What can hang from each mark:
penilif: zigof
fozuru: tuveb
sidu: tuveb
pegemum: zigof
tuveb: befa pivuli sidu vovok
pivuli: tuveb zigof
zigof: befa panu sidu
befa: zigof

Every row comes from one small tree of marks. The marks that hang from a mark follow it in brackets, in alphabetical order. Every link used is in the known rows. Which tree was each row made from?
Known rows:
sidu(tuveb(vovok)): [-0.96  0.83  2.65 -0.95 -1.53 -1.29  2.05  1.53  0.48 -1.48 -0.42  2.91
  1.95  1.05  0.53  0.88 -1.95  0.44  3.59 -2.50  0.40 -1.04 -1.76 -0.26
 -0.25]
pegemum(zigof(befa panu sidu(tuveb))): [ 2.12  0.82  1.59  1.96  6.70  0.08 -1.42 -1.96  3.08  2.22  1.28 -0.03
  0.95  0.58  0.81 -0.46  2.03  2.44 -3.70 -0.43  1.43 -0.28 -0.68 -0.07
  2.78]
penilif(zigof(panu sidu)): [ 1.40 -1.86 -0.77  3.17  1.13  3.14  0.56 -1.94 -2.01 -1.89  2.94 -3.53
 -0.05  0.43 -0.49  0.01  2.51  2.83 -0.42  0.09  1.10 -2.48 -3.36 -0.11
 -0.65]
pivuli(zigof): [ 0.72  0.31  1.95  1.80 -0.92  1.76  2.42  4.43 -0.55  0.91 -0.99  1.77
  1.70 -0.09  1.54  2.54 -2.45 -0.80  1.76 -0.69 -0.92 -1.15 -2.07 -0.33
 -2.11]
pegemum(zigof(panu sidu(tuveb))): [ 0.87  1.24  3.34  1.68  3.93 -0.35 -0.33 -0.93  1.11  1.70  1.40 -0.71
  2.19  0.81  0.11  0.30  2.10  1.80 -2.61 -1.80  0.61 -0.20 -2.31 -1.13
 -0.19]
penilif(zigof(befa panu sidu)): [ 2.78 -2.44 -2.35  3.41  3.62  3.43 -0.60 -3.01 -0.08 -1.43  3.03 -2.74
 -1.19  0.38  0.15 -0.74  2.49  3.47 -1.46  1.48  1.92 -2.38 -1.88  0.97
  2.23]
pegemum(zigof(sidu(tuveb))): [ 1.88  2.65  4.04  1.55  2.13 -0.21 -0.43  0.01  0.69  1.69  0.36  2.31
  2.38  1.07  0.15 -1.09  0.40  0.15 -0.82 -2.24  0.77  0.27 -0.71 -1.15
  0.05]
befa(zigof(sidu)): [ 1.54  0.48  2.06  1.98 -3.14  0.23  0.45  3.03 -1.76 -0.13 -1.99  0.19
  1.73 -0.20 -0.25 -1.62  0.02  1.60  3.26 -2.72  1.04 -0.33 -1.95  0.21
 -1.75]
zigof(panu): [-0.59 -0.82  0.81  2.40 -1.17  1.35  2.09  2.20 -1.05 -1.17  0.48 -2.88
  0.80 -1.00  1.00  2.12  0.06  2.03 -0.07 -1.36 -0.29 -2.44 -4.62 -0.09
 -2.09]
tuveb(befa pivuli vovok): [-2.30 -0.04 -1.56 -2.98 -3.42 -1.73  0.42 -0.66 -0.15 -2.44 -0.72  0.33
 -2.04 -2.42 -0.75  0.45 -1.29 -2.38 -0.22  1.67 -1.03  0.62  1.00 -0.13
  0.06]
pivuli(tuveb zigof): [ 1.20 -0.04  0.50  1.30 -1.95  2.37  2.48  4.68  0.69  2.98  0.51  2.09
  1.56  1.21  2.24  0.46 -3.88 -1.74  2.37 -1.26 -0.56 -0.64 -0.78  1.90
 -2.19]
pegemum(zigof(panu)): [-0.30  0.68  1.63  2.20  0.71 -0.46  1.88  0.80 -0.75  0.21  0.00 -1.84
  1.22 -1.99  1.88  1.67 -0.86  1.40 -3.68 -0.65 -0.78 -0.65 -4.10 -1.40
 -1.58]
zigof(panu sidu(tuveb(pivuli))): [-0.55 -0.42  1.35  0.66  3.02  0.84 -1.54 -1.49  1.15 -0.46  2.36 -1.54
  1.55  0.49 -1.29  0.56  4.17  1.70 -0.27 -1.50  0.43 -1.24 -1.18  0.11
 -0.27]
zigof(befa panu sidu(tuveb(pivuli))): [ 0.80 -1.00 -0.12  0.89  5.71  1.18 -2.79 -2.39  3.25  0.20  2.35 -0.91
  0.24  0.17 -0.74 -0.17  4.03  2.44 -1.42  0.09  1.22 -1.29  0.59  1.16
  2.87]
pivuli(zigof(befa)): [ 2.06 -0.25  0.50  2.06  1.75  2.24  1.33  3.20  1.24  1.25 -0.94  2.52
  0.56 -0.25  2.19  1.88 -2.38 -0.16  0.82  0.61  0.05 -1.13 -0.33  0.86
  0.81]
zigof(befa panu sidu): [ 2.06 -1.79 -1.24  2.87  2.53  2.99 -0.40  0.48  1.92  0.36  0.55 -2.72
 -1.04 -0.30  0.43 -0.09  3.31  2.92 -1.56  0.58  0.81 -2.15 -2.07  1.73
  1.89]
fozuru(tuveb(befa(zigof) pivuli)): [-1.97  0.69 -0.69 -0.51 -4.64 -2.82 -0.34  1.18 -4.84 -1.67 -2.29 -2.49
 -0.21 -1.70 -1.11 -0.29 -2.72 -1.78  0.67 -1.62 -0.84  1.97  1.66 -0.44
 -2.33]
pegemum(zigof(sidu)): [ 2.09  2.02  2.05  2.24  0.00  0.74  0.50  1.23 -0.12  1.35 -0.83  0.69
  0.61 -0.87  0.60 -1.33  0.56  0.16 -2.34 -0.39 -0.09  0.16 -1.82 -0.79
 -0.23]
pegemum(zigof(befa panu)): [ 0.95  0.13  0.22  2.39  3.32 -0.07  0.74 -0.14  1.01  0.56 -0.01 -1.21
  0.04 -2.09  2.53  1.05 -0.71  2.23 -4.50  0.86  0.00 -0.70 -2.51 -0.41
  1.47]
pivuli(zigof(befa sidu)): [ 3.48 -0.53 -0.14  2.39  2.63  3.31  0.12  2.38  2.48  2.55 -0.81  2.05
 -0.12  0.52  0.87  0.28  0.98  0.18  0.25  1.19  0.44 -0.94  0.38  1.52
  1.92]
sidu(tuveb(befa pivuli(zigof))): [-0.82  0.99  1.85 -1.74  1.67 -0.80 -1.08 -0.25  0.52  1.12  1.06  2.62
  1.21  0.27 -0.54  2.41 -2.07 -3.48  0.87  0.09 -0.35  0.51  3.31 -0.97
 -1.04]
penilif(zigof(befa panu sidu(tuveb))): [ 2.67 -1.57 -0.28  2.74  5.91  2.36 -1.63 -4.15  0.76 -0.98  4.10 -1.03
  0.41  2.34 -0.25 -0.51  2.14  3.67 -0.12 -0.34  2.93 -2.43 -0.53  0.79
  2.72]
tuveb(befa(zigof) pivuli sidu vovok): [-4.28  1.05 -2.00 -4.93 -4.33 -4.34 -0.72 -1.60 -1.29 -2.97 -3.24  1.27
 -1.60 -1.97  0.35 -1.16 -2.49 -0.77  0.89  1.80 -1.13  2.25  2.34 -1.70
 -0.78]
befa(zigof(panu sidu(tuveb(pivuli)))): [-0.83 -0.42  2.41  0.09  1.84 -1.68 -1.62 -0.85 -0.05 -0.42  0.62 -1.05
  3.01  0.07 -1.36 -0.25  2.66  2.52  1.74 -2.92  1.18 -0.10 -0.79 -0.37
 -1.19]
penilif(zigof(befa sidu(tuveb))): [ 3.75  0.06  0.36  2.59  4.26  2.43 -1.69 -3.26  0.32 -0.82  3.01  1.82
  0.55  2.61 -0.32 -1.88  0.40  1.94  1.62 -0.65  3.10 -2.01  0.89  0.81
  2.81]
penilif(zigof(panu sidu(tuveb))): [ 1.41 -0.97  1.18  2.57  3.11  1.86 -0.42 -3.07 -1.03 -1.42  4.11 -1.75
  1.63  2.47 -0.92  0.15  2.12  3.03  1.19 -1.59  2.02 -2.46 -2.23 -0.44
 -0.54]

Write each row's tree:
[-0.12 -0.18 -0.10 -1.88 -4.73 -2.33  0.37  0.77 -0.71 -0.55 -2.71  0.37
 -0.96 -0.61 -1.29 -1.77 -0.76 -0.77  2.72 -0.75  0.71  1.40  0.61  0.19
 -0.16]
tuveb(befa(zigof(sidu)) vovok)
[ 0.31 -0.31  3.37  1.45  0.94 -0.89 -0.34  0.74 -0.50  0.45  0.15 -1.23
  3.46  1.41 -0.70 -0.11  1.38  3.42  3.12 -4.19  1.80 -0.91 -2.43 -0.17
 -1.86]
befa(zigof(panu sidu(tuveb)))
[-3.30  0.38 -1.06 -3.20 -0.60 -0.91  1.47  0.76  0.77 -1.34 -2.20  3.34
 -0.40 -0.78  1.74  1.66 -0.94 -0.74  0.17  2.91 -2.75  1.01  0.49 -1.34
 -0.35]
tuveb(pivuli(zigof) sidu vovok)
[ 1.23 -1.10 -0.72 -0.77 -2.18  1.96  2.23  3.60  2.63  3.45 -0.24  2.69
  0.13  1.79  0.95 -1.05 -0.95 -1.78  2.22 -0.02 -0.67  0.42 -0.14  2.71
  0.21]
pivuli(tuveb(vovok) zigof(sidu))
[ 2.42 -0.15 -0.27  2.61  4.28  1.13 -0.56 -0.75  2.19  1.69  0.17 -1.67
 -0.70 -1.37  1.26 -0.61  2.30  2.35 -5.09  1.40  0.31 -0.21 -1.83  0.27
  2.60]
pegemum(zigof(befa panu sidu))
[-0.82 -0.22 -1.12 -1.29 -5.74 -2.51  0.82  1.54 -3.25 -0.51 -3.53 -2.11
 -1.35  0.24 -1.70 -1.71 -0.75 -1.10  1.82 -1.34 -0.31  2.51  0.60  0.30
 -0.30]
fozuru(tuveb(befa(zigof(sidu)) vovok))
[-1.96 -0.01 -1.77 -1.07 -5.62 -1.33  2.22  1.72 -3.06 -1.72 -1.90 -1.90
 -2.14 -0.16 -0.33  0.66 -2.37 -2.07  0.23 -0.32 -1.52  1.00 -0.23  0.10
 -0.37]
fozuru(tuveb(befa vovok))
[ 1.52 -2.13 -1.85  3.14  2.70  2.39  0.69 -2.23 -1.01 -2.50  2.72 -2.21
 -0.45 -0.40  1.35  0.85 -0.74  3.32 -0.92  0.89  1.56 -2.73 -2.60  0.51
  1.42]
penilif(zigof(befa panu))
[-1.38  0.07 -1.26 -0.33 -1.68  0.02  0.42  1.69 -2.89  0.45 -0.76 -1.53
 -1.00 -0.81 -0.63  2.36 -1.92 -3.86 -1.29  0.93 -2.39  1.50  2.41 -0.46
 -1.39]
fozuru(tuveb(befa pivuli(zigof)))
[-2.16  0.34  0.93 -4.13  0.60 -2.56 -0.01 -0.96  1.37  0.14  0.14  3.90
  0.36 -0.09 -0.67  2.35 -2.28 -3.59  1.49  0.90 -0.71  1.38  3.15 -0.83
  0.27]
sidu(tuveb(befa pivuli(zigof) vovok))
[ 2.02  0.67  0.64  0.82  0.77  1.24 -1.81 -3.90 -1.69 -1.02  3.40  0.24
 -0.30  2.42 -1.98 -1.53 -0.16 -0.58  1.73 -0.76  2.39 -1.11  2.07 -0.57
  0.04]
penilif(zigof(sidu(tuveb(befa))))
[ 0.50  1.49  1.77  0.23  3.12 -1.08 -1.64 -2.69  0.96  2.11  1.72 -1.61
  0.22  0.54 -0.91  0.14  1.47 -0.28 -3.64 -0.28  0.62  0.51  0.34 -1.42
  0.03]
pegemum(zigof(panu sidu(tuveb(befa))))
[ 0.53  2.69  1.62 -1.26  2.43 -1.87 -3.13 -3.36  0.91  1.46  1.35  1.26
 -0.07 -0.63 -1.54 -1.49  0.76 -2.69 -3.23  0.41  0.22  1.73  3.56 -1.42
  0.77]
pegemum(zigof(sidu(tuveb(befa pivuli))))
[-3.82  1.04 -3.16 -2.65 -5.28 -1.66  1.35  0.35 -3.07 -2.38 -2.77 -1.87
 -3.16  0.82  0.59 -0.07 -1.84 -1.12 -0.72  1.56 -2.57  1.29  0.86 -0.83
 -0.44]
fozuru(tuveb(befa sidu vovok))
[-2.43  0.80 -3.84 -3.66 -5.30 -0.66  0.86  0.20  1.02 -0.06 -0.52  0.77
 -2.96  1.17  1.72 -2.35 -3.54 -1.73  0.50  1.88 -1.28  0.61  1.89  1.11
 -0.56]
pivuli(tuveb(befa sidu vovok))
[ 0.47 -1.25  1.47  2.19 -1.34  0.18  0.44  2.04 -1.29 -0.21 -1.01 -2.85
  1.65 -0.56 -0.14 -0.25  1.79  2.99  1.51 -2.31  0.90 -0.85 -3.58  0.18
 -2.05]
befa(zigof(panu sidu))
[-1.27 -2.47 -0.87 -1.27  1.65  0.58  1.13  0.25  1.89  0.46 -0.12 -0.37
 -0.07 -1.33 -0.47  2.28  3.43  0.08 -1.07  2.10 -1.63  0.33 -1.43  0.19
  0.60]
tuveb(pivuli(zigof(panu sidu)) vovok)
[ 0.07  0.32 -0.23 -0.85 -2.78 -1.29 -2.05 -0.54 -1.28 -0.55 -1.23 -0.77
 -0.67 -1.89 -1.93 -2.03  0.53 -1.28  0.93 -0.34  0.55  1.18  2.15 -0.04
 -1.00]
tuveb(befa(zigof(sidu)) pivuli)
[ 0.82  2.73  3.03  0.25  3.07 -1.00 -1.95 -1.60  1.03  0.97  0.76  2.39
  1.78 -0.31 -0.49 -1.29  1.46 -0.43 -2.17 -0.96  0.15  0.97  0.95 -1.37
  0.44]
pegemum(zigof(sidu(tuveb(pivuli))))
[ 2.81 -2.51 -2.30  1.94  3.26  3.86  0.21  1.99  4.20  4.63  1.81 -0.66
 -0.42  1.54  1.66 -0.40  1.13  0.66 -0.99  1.04  0.20 -0.95  0.09  3.56
  1.72]
pivuli(tuveb zigof(befa panu sidu))
[-1.79  0.19 -1.91 -2.43 -2.77  0.58  2.70  2.87  1.96  1.73 -1.24  3.62
 -0.23  1.94  3.15 -0.14 -3.67 -0.93  1.78  1.33 -1.98  0.59  0.17  1.04
 -0.97]
pivuli(tuveb(sidu vovok) zigof)
[ 2.24 -0.83 -0.90  0.99  3.65  2.70 -1.31  0.86  2.63  1.78 -0.18  2.12
 -0.43 -0.89  0.30  0.07  1.90 -0.71 -0.90  2.28 -0.28 -0.02  1.94  1.40
  2.62]
tuveb(pivuli(zigof(befa sidu)))
[-2.71 -0.47  1.71 -2.89 -1.66 -4.54  0.67 -0.79 -0.73 -1.14 -0.71 -0.41
  1.50  0.15 -0.36  1.40 -2.49  0.77  2.92 -2.39  1.11  0.68 -0.80 -0.84
 -1.20]
sidu(tuveb(befa(zigof(panu)) vovok))
[-1.50 -2.32 -2.40 -2.45 -1.77 -0.10  2.42  1.64  1.92  2.50  0.98 -0.65
 -1.13  0.41  1.21  1.58 -2.96 -2.21 -0.01  1.24 -1.30  0.55  0.16  1.71
 -0.92]
pivuli(tuveb(befa vovok) zigof(panu))
[ 0.46  2.13  1.80 -2.46  0.46 -2.79 -0.58 -2.25  1.56  1.28 -0.35  2.56
 -0.42  0.58 -0.86 -1.42 -0.43 -2.03 -1.57 -0.03  0.43  1.96  1.74 -1.25
  1.58]
pegemum(zigof(sidu(tuveb(befa vovok))))
[ 0.43 -1.60 -1.61  0.19 -2.97 -0.12 -0.71  0.79  0.00  2.43  0.72 -3.54
 -0.40  0.52 -0.54 -2.40 -0.38  0.09  0.90 -1.58  1.01  0.31  0.19  2.14
 -1.84]
pivuli(tuveb(befa(zigof(panu sidu))))
[ 0.13 -1.67  0.40  0.11  2.31  0.32  0.64 -3.59 -0.19 -2.13  3.09 -0.58
  0.94  2.25 -1.07  0.13  2.03  2.78  1.50 -0.96  1.80 -1.44 -2.39 -0.27
  0.96]
penilif(zigof(panu sidu(tuveb(vovok))))
[-3.66  0.52 -2.67 -4.78 -1.30 -1.72  0.26 -1.02  0.70 -0.82 -1.84  2.37
 -2.37 -1.09  0.71  1.47 -1.57 -2.74 -0.90  4.50 -2.63  1.73  3.15 -1.44
 -0.16]
tuveb(befa pivuli(zigof) sidu vovok)
[-2.10  0.08 -0.65 -1.64 -6.75 -3.73  2.10  2.29 -4.35 -1.67 -3.72 -1.62
 -0.59 -0.50 -0.41 -0.19 -3.70 -1.34  2.43 -2.00 -0.74  2.27 -0.02 -0.19
 -1.32]
fozuru(tuveb(befa(zigof) vovok))
[-2.92  1.10 -2.26 -3.15 -4.40 -1.23  0.90 -0.45 -0.53 -2.15 -1.98  0.57
 -2.77 -0.27  0.97 -0.21 -1.83 -0.76  0.06  2.35 -1.40  0.25  0.69 -1.10
 -0.34]
tuveb(befa sidu vovok)
[ 3.90 -0.93 -1.60  3.20  2.00  3.47 -0.74 -1.83 -0.39 -1.46  1.97  0.21
 -1.18  0.77  0.07 -2.07  0.75  1.82  0.37  1.11  2.18 -2.01 -0.19  1.12
  2.67]
penilif(zigof(befa sidu))
[-0.99 -1.23 -0.97 -0.57 -1.05 -1.35 -1.98 -1.52 -0.95 -0.55 -0.04 -3.74
 -0.61 -2.13 -1.95 -0.50  2.16  0.22 -0.52  0.15  0.25  0.76  0.65 -0.25
 -1.31]
tuveb(befa(zigof(panu sidu)) pivuli)
[ 1.45  1.28  4.06  1.30 -0.91 -0.78 -0.63  1.89 -0.92  0.44 -0.93  1.90
  3.42  1.67 -0.66 -1.49 -0.31  1.71  4.68 -4.55  2.07 -0.36 -0.82 -0.10
 -1.45]
befa(zigof(sidu(tuveb)))
[-3.57  0.95 -1.70 -2.85 -2.48 -1.21  0.85 -0.42  0.17 -3.35 -1.78  1.75
 -1.19 -1.44  1.29 -0.11 -0.28  0.61 -0.04  2.05 -2.02  0.28 -0.38 -1.04
 -0.16]
tuveb(pivuli sidu vovok)
[ 0.33  1.14  3.11 -0.11  0.24 -1.51 -1.89  0.10 -0.42 -0.30 -0.33  1.94
  3.06  0.35 -1.32 -1.67  0.90  0.76  3.42 -3.46  1.59  0.41  0.73 -0.17
 -0.87]
befa(zigof(sidu(tuveb(pivuli))))
[-3.19  1.21 -2.76 -1.66 -1.57 -0.21 -0.55  0.21 -2.67 -0.11 -1.76 -1.02
 -2.06  0.10  0.45  1.71 -1.40 -2.89 -2.22  2.86 -3.30  1.83  3.46 -1.41
 -1.66]
fozuru(tuveb(befa pivuli(zigof) sidu))
[-3.49  1.56 -3.34 -1.38 -3.43 -0.65 -1.08 -0.81 -3.44 -2.21 -1.40 -2.84
 -2.95 -0.36 -0.01 -0.24 -0.74 -1.58 -2.44  1.88 -2.79  1.10  2.57 -1.24
 -1.36]
fozuru(tuveb(befa pivuli sidu))
[-0.98 -1.07 -2.17 -1.00  0.76 -0.57  1.70  1.91 -0.04 -0.18 -2.19  1.33
 -0.99 -0.93  1.02  1.86 -1.31 -1.48 -0.86  1.69 -2.01  1.61  1.19  1.03
  2.69]
fozuru(tuveb(pivuli(zigof(befa)) vovok))
[-0.65 -0.80 -1.51 -3.03 -0.64 -0.16 -0.17 -0.33  1.52  0.76 -0.79  1.62
 -2.00 -1.22 -1.52  0.60  0.98 -3.61 -0.46  3.20 -1.46  1.71  2.73  0.12
  0.93]
tuveb(befa pivuli(zigof(sidu)) vovok)
[ 2.32  0.53  1.89  2.36  1.62  2.05 -0.62 -2.03 -1.44 -1.36  2.95  1.25
  1.73  2.82 -0.92 -1.29  0.43  1.25  2.68 -2.07  2.26 -1.86 -0.61 -0.39
 -0.18]
penilif(zigof(sidu(tuveb)))
[-1.98  0.68  1.81 -2.26 -0.57 -1.98  0.69 -0.30  0.61 -2.33  0.22  3.01
  1.46 -0.35 -0.26  0.74 -0.91 -0.32  2.24 -1.37  0.02 -0.16 -0.36 -0.39
  0.12]
sidu(tuveb(pivuli vovok))
[ 0.56  1.11  2.19  0.48  1.23  0.95 -1.73 -0.28  0.88 -0.46  1.15  1.25
  1.61  0.69 -1.27 -0.82  2.42 -0.04  1.41 -1.73  0.71 -0.75  0.54  0.16
 -0.12]
zigof(sidu(tuveb(pivuli)))
[-1.79  0.56 -1.86  0.08 -3.66 -0.34 -0.20  0.61 -3.78 -1.75 -0.41 -3.24
 -1.76 -1.33 -1.04  0.50 -1.07 -2.71 -1.60  0.02 -1.73  0.76  1.38 -0.17
 -1.41]
fozuru(tuveb(befa pivuli))
[ 2.41 -2.18 -0.87  2.58  4.30  3.21  0.33  1.42  2.73  2.38  0.20 -0.93
 -0.25  0.16  0.90  1.70  2.66  1.62 -1.38  1.42  0.05 -1.47 -1.28  1.38
  1.76]
pivuli(zigof(befa panu sidu))
[ 1.10  0.41  0.75  0.44 -3.80 -0.64 -0.81  1.22 -1.81  0.33 -1.75 -1.01
 -0.20 -0.56 -1.20 -1.83 -0.59 -0.46  2.11 -1.29  1.11  0.42  0.70  0.04
 -1.50]
tuveb(befa(zigof(sidu)))
[-0.39 -1.63 -1.64 -0.44  1.98  1.32 -1.23 -0.84  0.93  1.59  1.12 -2.49
 -1.35 -1.41 -1.44  2.11  2.89 -1.58 -2.51  2.73 -1.27  0.21  1.20 -0.15
 -0.59]
tuveb(befa pivuli(zigof(panu sidu)))
[-1.91 -0.41 -1.00 -3.42 -1.57 -1.34  1.10  0.50  0.55 -0.29 -1.12  2.17
 -1.28 -2.07 -0.28  2.23 -2.04 -3.70  0.16  2.63 -1.66  1.32  1.89 -0.57
  0.01]
tuveb(befa pivuli(zigof) vovok)
[ 3.43  1.41  0.22  2.48  2.54  1.13 -0.71  0.16  2.01  1.88 -0.90  1.31
 -0.65 -0.92  1.25 -1.99  0.65  0.86 -3.47  0.82  0.64  0.12 -0.11  0.41
  2.74]
pegemum(zigof(befa sidu))
